What can hang from each mark:
k627: k118 k740
k740: k994
k788: k351 k627 k740 k994
k351: k118 k740 k788
k994: k118 k788

(in the rows, 128 means zero)
Known rows, with every way that one mark hangs from another:
[k351 k118 [k740 k994] [k788 k627]]: [143 109 138  77 143 161 121  24 131 103 156 151 139  98  58 131 101 191
  95]
[k788 k627 k994]: [121 138 123 150 134 110 126 133 100 137 121 138  98 111 138 145 142 124
 142]
[k351 k740]: [165 108  97 104  83 118 146 140 111  96 141  84 166 163 144 156 108 202
  99]
[k788 [k351 k740] k627 k994]: [ 93 104 139 159 154 114 112 119 121 158 117 143  99 129 147 201 168 128
 172]
[k788 k351 k627 k740 k994]: [ 63 136 150 178 178 136 116 124 143 160 102 145 140 119 159 173 173  86
 175]
[k627 [k740 k994]]: [177 148 154 142  67 102 136 138 141 106 166 102 145 150  93 103  81 127
  92]
[k994 [k788 [k351 k740] k627]]: [ 98  89 128  82 154 130 117 132 148 147  82 136 103 116 176 158 152 130
 160]
[k351 k118 k740]: [168  73  64  83  91 143 148  67 144  61 129  85 174 162 113 132 121 225
  79]
[k994 k118]: [169 151  68  93  99 126 159 185 111 108 134  95 139 161 179  85  96 191
 102]
[k788 [k351 k740] k994]: [124 119 114 171 130 110 123 119 120 152 124 109 106 175 164 188 171 147
 140]
[k627 k118 [k740 k994]]: [189 126 134 170  44 110 120 126  96 102 168 106 144 157  19  91  93  82
  73]
[k994 [k788 k351 k740]]: [103 125 119 107 147 139 129 135 164 143  78 115 147 149 201 121 159 114
 141]
[k627 k118 [k740 [k994 [k788 k351]]]]: [165 111 143 160  77 114 109 124 116 121 137 119 116 147  47  94 127  52
  97]
[k351 k118 [k788 [k627 k740] k994]]: [122  85 149 125 146 144  87  34 142 124 119 142  97 102  52  96 158 127
 119]
[k740 [k994 k118]]: [185 204  99 114 102 120 175 163 107 120 173 115 134 144 160  88  74 171
  92]
[k627 k740]: [170 108 134 130  60 103 121 150 149 104 138  84 148 165 105 104 106 141
 104]
[k788 k351 k627 k740]: [ 82 136 140 135 152 143 122 130 180 150 105 135 178 140 155 147 132 120
 164]
[k994 k118 [k788 k351]]: [127 133  84  78 152 138 141 180 139 143  85 117  90 146 225  93 149 147
 141]

Rows:
[129 118 112 175 114 117 112 125  64 127 120 142 100 111  81 134 153  84
 129] -> [k788 [k627 k118] k994]
[109 103 127 116 132 122 119 125 157 142 121 131 129 148 146 179 125 165
 158] -> [k788 [k351 k740] k627]
[ 71 113 134 201 162 143 104 115 107 151 102 148 144 125  99 164 183  47
 160] -> [k788 k351 [k627 k118] k740 k994]
[116 103 157 161 120 102 110 142 117 126 126 130 104 103 103 142 147  91
 145] -> [k788 [k627 k740] k994]
[130 112 145 132 126 130 111  67 204 124 132 145 121 141  84 121 119 120
 139] -> [k788 [k351 k118] [k627 [k740 k994]]]
[ 94 177 162 147 159 142 136 121 173 152 137 155 173 126 142 149 106 106
 151] -> [k788 k351 k627 [k740 k994]]
[120 140 156 134 147 128 104 100 100 168 124 152  84 104 112 124 143 135
 139] -> [k351 [k788 k627 k994]]
[179 153 137 129  81 109 146 167 132 106 168 100 145 146 112  88  79 137
  92] -> [k627 [k740 [k994 k118]]]
[151 151 126 101 135 169 130  27 157 108 139 126 174 132  88  78 112 168
  78] -> [k351 k118 [k788 [k740 k994]]]
[129 119 159 172 102 120  97 118 146 146 139 150 119 143  49 129 117  64
 138] -> [k788 k351 [k627 k118 [k740 k994]]]
[110 106 140 142 137 115 120 183 100 124 129 127 104  92 122 126 140 102
 146] -> [k788 [k627 k740] [k994 k118]]
[152 139 148 117 115 115 134 165 146 124 137 118 116 135 137  92 111 106
 116] -> [k627 [k740 [k994 k118 [k788 k351]]]]
[ 81 133 121 139 172 143 142 179  90 120 121 132 164  81 162 137 146 108
 149] -> [k788 k627 k740 [k994 k118]]
[113 105 156 137 115 113  99 132 190 149 116 133 119 149 116 140 124 114
 162] -> [k788 k351 [k627 k740]]
[148  93 103  70 132 149 150  61 134  70 134 131 144 102 113 133 118 175
  91] -> [k351 k118 [k740 [k994 [k788 k627]]]]
[127 177 126  95 158 133 151 158 129 147 127 160  92 106 184 103 109 122
 139] -> [k740 [k994 k118 [k788 k351 k627]]]
[166 184 103  90 129 128 170 167 104 121 139 127 107 115 182  80  96 144
 104] -> [k740 [k994 k118 k788]]
[ 57 140 128 157 194 144 127 162 127 155 106 145 146 111 182 155 171  93
 176] -> [k788 k351 k627 k740 [k994 k118]]
[155 137 108  78 121 129 165 162  87  99 147 114 142 120 165 136 102 176
  98] -> [k351 [k740 [k994 k118 k788]]]
[ 87 111 115 141 176 128 124 158 104 152 120 142  98 120 169 189 166 138
 170] -> [k788 [k351 k740] k627 [k994 k118]]
[ 88 142 151 125 180 153 114 136  97 155 121 147 137  84 132 120 142 125
 140] -> [k351 [k788 k627 k740 [k994 k118]]]
[150 161 130 117 119 125 140 123  97 126 132 152 105  96 116  99 104  99
 109] -> [k740 [k994 [k788 [k627 k118]]]]
